Each row comes from the steps of one walk. Every step used is in the known rows, and no mark comes twice. Write the walk behind each row, first mark first.
Known rows:
P > K > B: [-44  61   6  -9   8  34 -22  -6 -12   8  19   8  18 -36  49   5 -26  -1
   9 -21 -13   3 -25   3  -6   8   3 -14   2 -16  -8]
K > B > V > J > Q: [-33  20  31  -2 -12  41 -39 -22   9  -8 -22   6   7 -30  29  -4 -21   2
  16  -1  18  19   3  23 -12   9  11  23  -8  15  -1]
U > A > D > Q > J > V: [-21  12  23   4  -8  64 -20  -2  26  15  13  18   6 -11 -46  20 -30   0
  29   6 -13   9   5  -1  52  -3 -15 -42  -9  49   4]
U > A > D > Q: [-17  14   6  -6   3  45 -20   4  -2   3   9  17   3   7   4  19 -31   5
  32   8 -38  22 -28 -19  35   0  -7 -19   2  46 -10]
A > D > Q: [-19  12   7  -4   7  35 -15  24  -6   3   4 -13   0   5  12  17 -21   2
  19   9 -24  15 -29  -8  15  -2   8   0   5  25 -10]
D > A: [-20  24  -5 -13  21  -7  -2  17  -6  14  -9 -10  13  -4   2   3 -12   3
  52   1 -10   7 -13 -20 -16  25  -4   6  -9   7   2]
P > K > B > V: [-32  67  18 -12   1  35 -32 -18   5   1   8 -10  16 -31  51   0 -16   6
  11  -9   1   1 -24   5   2   7  -1  -3  -6 -10 -15]
Q > D > X > B > K: [  4  -2 -16  17 -15 -38   2 -24 -27  -5  -2 -10 -13  43 -26  -2   5  -2
  18   1  -5  -3   7 -23  13  -5   1 -57  20   1  -8]
C > Q > J > V > B > K: [  5  14 -12  -6 -51  31 -29  19  16  26  10   7  24 -38  -3   0 -15 -46
  22  22   9   8   6 -11  11 -19  21 -39  16  20  16]
B > V: [ -8  25  -5 -19  -9   7 -23  16   1  -5  -9 -28   0  -5  17  -7 -15  15
  22  -1  -1   6 -13  -6  -2   6  -4  -2 -14  14  -1]
V > J > Q > D > A > U: [  8  -6  47  20   8   1   6  -1  18   1  -3  26   8  -9 -34   1   9   3
  61  -4   4  20  19 -19  19  34  11   5   0 -21  -2]
C > Q > D: [  8  28  -7 -16 -18 -13  -1  21  12  -4  11   2  13  -2  -6  -4  23 -13
   2   1 -21  11 -23 -14  21 -11  -9 -26  -4  13 -11]
U > A > D > Q > C: [-13   1  21 -10   8  42 -23   0   3   6  14  17   2  16 -11  16 -36   4
  23 -11 -44   5 -40 -29  40  -7  -3 -19  14  31 -27]
A > U: [  8  -6   2 -16  11  21  -3  32  -9  -6  24  -8  10   6   1  -9 -27   4
  39 -19  -2  21 -11 -21   1  14   1 -25 -11 -11   0]
V > C > Q: [  5   1 -17 -26 -29   0 -14  13  -5   1   4   5  35 -29  28  -6   0 -14
   7  -7 -24  21 -35 -23 -18 -19   6   3  16  -1  10]
A > D > X: [-41   2  21   4  29  -1 -30  19 -43  -1  -4  -6  -3  30   2  19 -14  15
  24  17 -27  11 -12  -8  -3   1   3 -34   7  12 -11]
U > A > D: [-29  13   6  -9   7  30 -17  13 -24   5  12  25  -4   9   0  18 -28  10
  37  -2 -44  19 -12 -34  15   7 -17 -35  -7  45  -7]
V > C > Q > D > A > U: [ 35   6  20  -9  -3 -18  23 -12  26   1  18  13  43 -10 -11  -6  23 -14
  45  -5 -20  37 -24 -46  12  12   4 -13   3 -22  -1]
X > B > V > J > Q > D: [  4   6  15  14 -35  -5 -11 -38  12 -21 -30 -14 -17   8 -14  -7  19  18
  17 -13  11  -5  15  -4  16   5  -7  11  -5  -1  -4]
B > V > C > Q: [ 16  10  -2 -32 -34   1 -24  -6   9 -11 -10 -14  32 -25  37 -11   3  -6
  10   0 -12  23 -30 -15 -12 -15   3   8   3  -3   5]
V > J > Q: [-21  -2  10   2 -18  22 -27  28 -14  -1 -12  11   4 -26   2   0 -13   2
  21  -7  -2  -2   2   3 -14   0  12  22  10   6   8]
B > V > C > Q > D > A: [ 21  35  14 -13 -17 -30   2 -34  38   2 -10  -8  34 -19   7  -7  38  -7
  36  13 -17  24 -27 -31  14   3  -9   8   2  -1   0]
V > J: [-18   9 -10  10   0  12 -19  26 -14   0   2  -4   5 -20   3  -8 -11   8
  18 -10 -18  13 -10  -2 -16   5   9   3  -5   9  13]
J > V > C > Q: [  7 -14 -16 -29 -30  11 -25  11   8  20 -10   2  30 -34  10  -7  -6 -21
  11  -7  -4  12 -19 -14 -16 -22   8  -3  16  -3  20]
P > K: [-18  42  -2 -10  -4  11 -21  26 -19   8  13  -8  11 -27  31   6  -9   4
  14 -16 -17 -15 -25 -12  -4   0   4  -8   8 -23  -7]
X > B: [-13  -1 -32  -9  -3   8   1  -5 -20  -7  -6 -23  -3  23   4  -2 -15   7
  18 -27  -5  -1 -12 -21 -14   6  -5 -11  -7  10   5]
Q > J: [-23  32   2  -9  -5  16   3  31  -5  -5  24 -20  11 -22 -22   2 -15  12
  14 -12  -2  -6  -2  -6   9   4 -11 -26 -16  14  10]
U > A > D > X > B: [-34 -10   6   6  22  12 -14 -45 -38 -15  -5  15  -5  60 -12  18 -13  18
  28  -1 -39  11 -11 -23  12   6 -15 -53  -3  35  -9]
X > B > V: [ -1  12 -19 -17 -10   9 -12 -23  -2 -17 -15 -42  -7  27   9  -9 -12  15
  20 -14   9  -1 -13 -13  -9   8 -10  -5 -20  11   1]
D > X > B > K > P: [  4 -15 -42  -7 -22 -47 -12 -23 -31   4  -8 -23  -1  27  -2 -10  -5  -5
  32  15   3  -8 -15 -15 -29   7  18 -47  13   7  -7]
B > K > P: [  9   3 -37 -23 -33 -25 -14  32 -16  21  13 -14  -2 -23  12  -9 -15 -11
  42  14  -3  -5 -20 -24 -24   7  15 -23   7  19  -1]
X > B > V > J > Q: [ -7  -8   8   2 -30  19 -28 -32  -2 -24 -34 -15  -9   6   5  -7  -2  11
  20 -15  16  -1   4   5 -13   5   5  25  -7   3   4]
D > A > U: [  5   5  12 -12  30  10   7  15   4   3  12 -10  18   8  -5  -1 -19   2
  69  -7   0  25  -9 -22  -6  35   7  -9 -16  -6  -5]
P > K > B > V > C > Q: [-10  61  16 -24 -27  33 -35 -47  12  -4   3   6  49 -51  74  -3   4 -17
   0 -11 -14  19 -45  -1  -6 -11  10   1  11 -25  -8]

Write each row's walk:
[-21   5 -26   8 -14  22 -33  27  -1  31 -14 -11   9 -25  13   2 -30  -1
  22   8  -8 -10  -7 -19  -7  -7   9  -7   3   8  14]  J > V > B
[  6  -4 -47  -5 -46 -10 -31  24  -1  53  -2  -8   9 -36  16  -7 -26 -19
  47  28   2 -14 -10 -27 -22  -5  28 -23  15  13  11]  J > V > B > K > P
[ -9   6  19  15 -23  -1  -9  21   3   2  -7  13  -7 -25 -23   2   8   8
  12  -7  -6  -3  12  -5  12   0   0   7   7   1  -1]  V > J > Q > D
[ 11  32  16 -28 -43  14 -11  -7  18 -16   9 -23  38 -40   6 -10  10  -5
   1  -2  -6  17 -24  -8   7 -15  -6  -9  -5   6  16]  B > V > C > Q > J
[  6 -12   6  -3 -20 -35 -20 -12  12  12 -16  14  28 -13 -25  -6  30  -9
   0   7  -9   9  -6 -10  14 -25   2 -33  28 -15   8]  J > V > C > Q > D > X
[-40 -16   7  11  28   1 -17 -24 -44 -10 -13 -17  -9  61  -6  16  -6  17
  15   0 -23   3 -16 -14  -7   4  -3 -37   3   9  -6]  A > D > X > B
[-24  11  47  -6  -6  42 -46 -21  11  -5 -16   3   5 -20  12  -9 -27  -1
   6 -18   9   9  -6  11  -4  11  13  24   8   1 -16]  K > B > V > J > Q > C
[-31  43   5 -16   4  29 -27 -14   6  -5  -5 -15   8 -11  32  -7 -24   9
  16  -2   5  20 -15   7  -6  13  -4  -6 -19  23  -5]  K > B > V
[-10  34   2   3  17 -29  18   8  12  18   2  -6   5  -1 -22   4   9  10
  44   4 -19   4  -4 -28  13  24 -15  -5  -9   7  -2]  Q > D > A
[  5  10  -1  14 -16 -41   6 -60  -8 -20 -21 -32   7  19 -13 -10  19  31
   2  -6 -10  -5  -9 -22  12  -8 -12 -24  11 -15  -1]  Q > D > X > B > V > C
[ 14  17  16  -4 -29 -38 -19 -27   8 -21 -14  -7  29  -5   3 -10  35   5
  -6  16 -16  16 -23  -8  19 -20  -2 -24  16 -13  -8]  B > V > C > Q > D > X
[-25  26  29   2   2  43   0  20   6   0  23 -20   6  -5 -19  22 -19   5
  12   8 -15   6 -20   0  32   3  -4 -16  -1  27   0]  A > D > Q > J
[  4   2  -1 -17   1  17 -10  28  12  -1   5 -18  12  -2  -6  -5 -29  -2
   7 -19 -10 -10 -43 -10  16  -7  12  11  19  -7 -17]  D > Q > C
[ -4   9   7  36  -2 -25 -11 -52   0 -32 -24 -25  -6  30 -25 -14  22  28
   7   2  -1   1   0   1  21   1  -2 -27  -7   1  -1]  Q > D > X > B > V > J
[-13   5   0  -4 -22  13  -4  19   4  21   4  -8  22 -54 -30  -2 -23  11
  19 -19   4 -10   8 -14   1  -9  -8 -16   5  -1  35]  Q > J > V > C
[ -8  -8  21 -29 -14   5 -23  32 -11   5  -3  -5  -1  -5  -6   3 -25   2
  15 -27  -2 -18 -11 -19  -9  -2   1  11  20 -14 -18]  J > Q > C
[-27  65  13 -10 -18  29 -25 -40  -1   7   2  -4  30 -58  64  -1 -16   9
   4 -20 -12   1 -30  -7 -10   0   3   5  12 -26  -2]  P > K > B > V > C
[ -2  12   5 -25 -19  26 -23  25  26   7   8  -4  23 -20 -34  -6   2 -22
  11  -3  17   9   0  12  13  -9  -8 -34 -15  20  16]  C > Q > J > V
[-16  21  31  21  -2 -18   4   2  10  13 -20  19   2 -20 -24   8  16   5
  44   4  -9   3  13 -13   7  21   3  22   7   1   4]  V > J > Q > D > A
[-10  33   2  -2 -13  30   5  24  15  -7  17 -23  15 -26 -21   2 -24   5
   9  -3   3  -1 -18  12  25   0   0 -11  -7  21   7]  D > Q > J
[-21 -18   2   9   5  -4 -21 -22 -55   0  -3  -7 -17  58   0  15 -16  -5
  32  15 -15  11   0 -25  -8   1  13 -52  22  12  -7]  A > D > X > B > K
[ 19  -3  -8 -15 -37 -19 -11   7  26  22  -9  10  22 -31 -17  -7  19 -14
   6  -6  -9   6 -13 -24   9 -24  -5 -15  14  -5  15]  J > V > C > Q > D
[  5  13 -48   1 -40 -15 -16  23 -15  30   6 -14  12 -36  37  -4 -22 -15
  39  31 -17 -11 -27 -33 -25   0  26 -20  13  14   0]  V > B > K > P
[ 13  17  -3 -25 -45  13  -1 -50  15 -27  -2 -32  34 -12  -1 -10  12  -1
   0 -19   2  13 -19 -13   5 -10 -10 -14  -8   3  18]  X > B > V > C > Q > J
[ 12   9  43  -2   7 -12  13   8  17   6  -1  11   4   5 -30   5   4   2
  62  -8   9  11  18 -28  16  31  -8  -3  -2 -20 -13]  J > Q > D > A > U
[ -8 -10 -24   2  -9 -20 -14 -18 -40  -5 -11 -14  -6  39  -2  -3 -13  -5
  27   2   2   2   3 -12 -17  -4  16 -43  19   2  -2]  D > X > B > K
[ 11  10   4  -3 -12 -29 -15 -50  13 -32 -25 -26   8  54 -10 -11  38   3
  -4   8   2  13 -17  -1  26  -8 -10 -40 -10   4 -17]  C > Q > D > X > B > V
[ -6  -2 -32   7 -36  20 -38  28 -10  40  -8   0  -1 -27  14  -1 -39 -22
  38  17   0  -3   8 -25 -11 -14  22 -22  21  12  14]  J > V > B > K
[-10 -12 -16 -11 -21   3 -19  18  -1  29  -9  -3  14 -37  -3  -5 -22   7
  23 -18  -4  -5  -3 -23 -19 -11   3  -2  16  -6  24]  J > V > C
[-11 -14  27  -4 -16  14 -29  27  -9   0  -9   9  -3 -22 -12  -4 -19   2
  12 -26  -4 -13 -11  -9  -8   0  16  21  22 -15 -11]  V > J > Q > C
[ -1  18 -13  14 -50  48 -21  20  20  32   6 -13  17 -47 -13   4 -45 -27
  24  23  14  -6   7   1  28 -18  25 -23  26  19  19]  D > Q > J > V > B > K
[-35  53  45   2 -19  50 -48 -31   7  -5 -15  15  11 -49  48   1 -10   1
  12  -9   9   3  -8  24  -5   9  18  22   5 -20 -10]  P > K > B > V > J > Q
[  0  14  -7 -16 -25   0 -18   1  -4   0  -9 -26  18 -31  27  -8 -13  18
  22  -7  -9   7 -20 -24 -12  -9  -3  10   3  -1  12]  B > V > C
[-14  21 -10  14 -27  49 -16  16  31  25  -1 -23  23 -44 -16   7 -32  -4
   9  17   6 -15 -10  10  29 -12  11  -9   2  15  21]  D > Q > J > V > B
[  2  32   5 -15   2 -26  12   2  27   7  -1   5  21   3  -9   1  33 -16
  34  10 -19  15 -20 -22  15  12 -12  -9  -8  14 -10]  C > Q > D > A
[ 15  15 -10 -13 -34 -26   9   6  10   4  10   8  30 -30   1  -6  23  -9
   0  -6 -32  14 -28 -31  10 -18  -7 -15  16  -3   4]  V > C > Q > D
[ -8  26  42  14 -12 -14  -7 -17  28   1 -32  -1  -1 -17 -18   0  23  12
  45  14   5   7  15  -9  15  20  -1  30  -5  -3  -3]  B > V > J > Q > D > A
[ -9  11  45  23 -17 -23 -30  -8   3 -22 -35   0  -7  -2 -18  -4  22  22
   6  18   4  -1  19  14  18  -4   3  -4   8  -9 -12]  B > V > J > Q > D > X
[-13 -15  22  11 -17   0 -33 -42 -17 -30 -47 -14  -4  29  -1  -7   0  18
  14   3  20   0   9  18 -13   4  13   7   4  -5  -1]  D > X > B > V > J > Q
[  3 -19  21  -4 -22  19 -34 -32  -1 -19 -32 -23 -10  15  -9 -10 -12  10
  13 -31  10 -12  -8  -7  -8   4  11  26   8 -12  -9]  X > B > V > J > Q > C
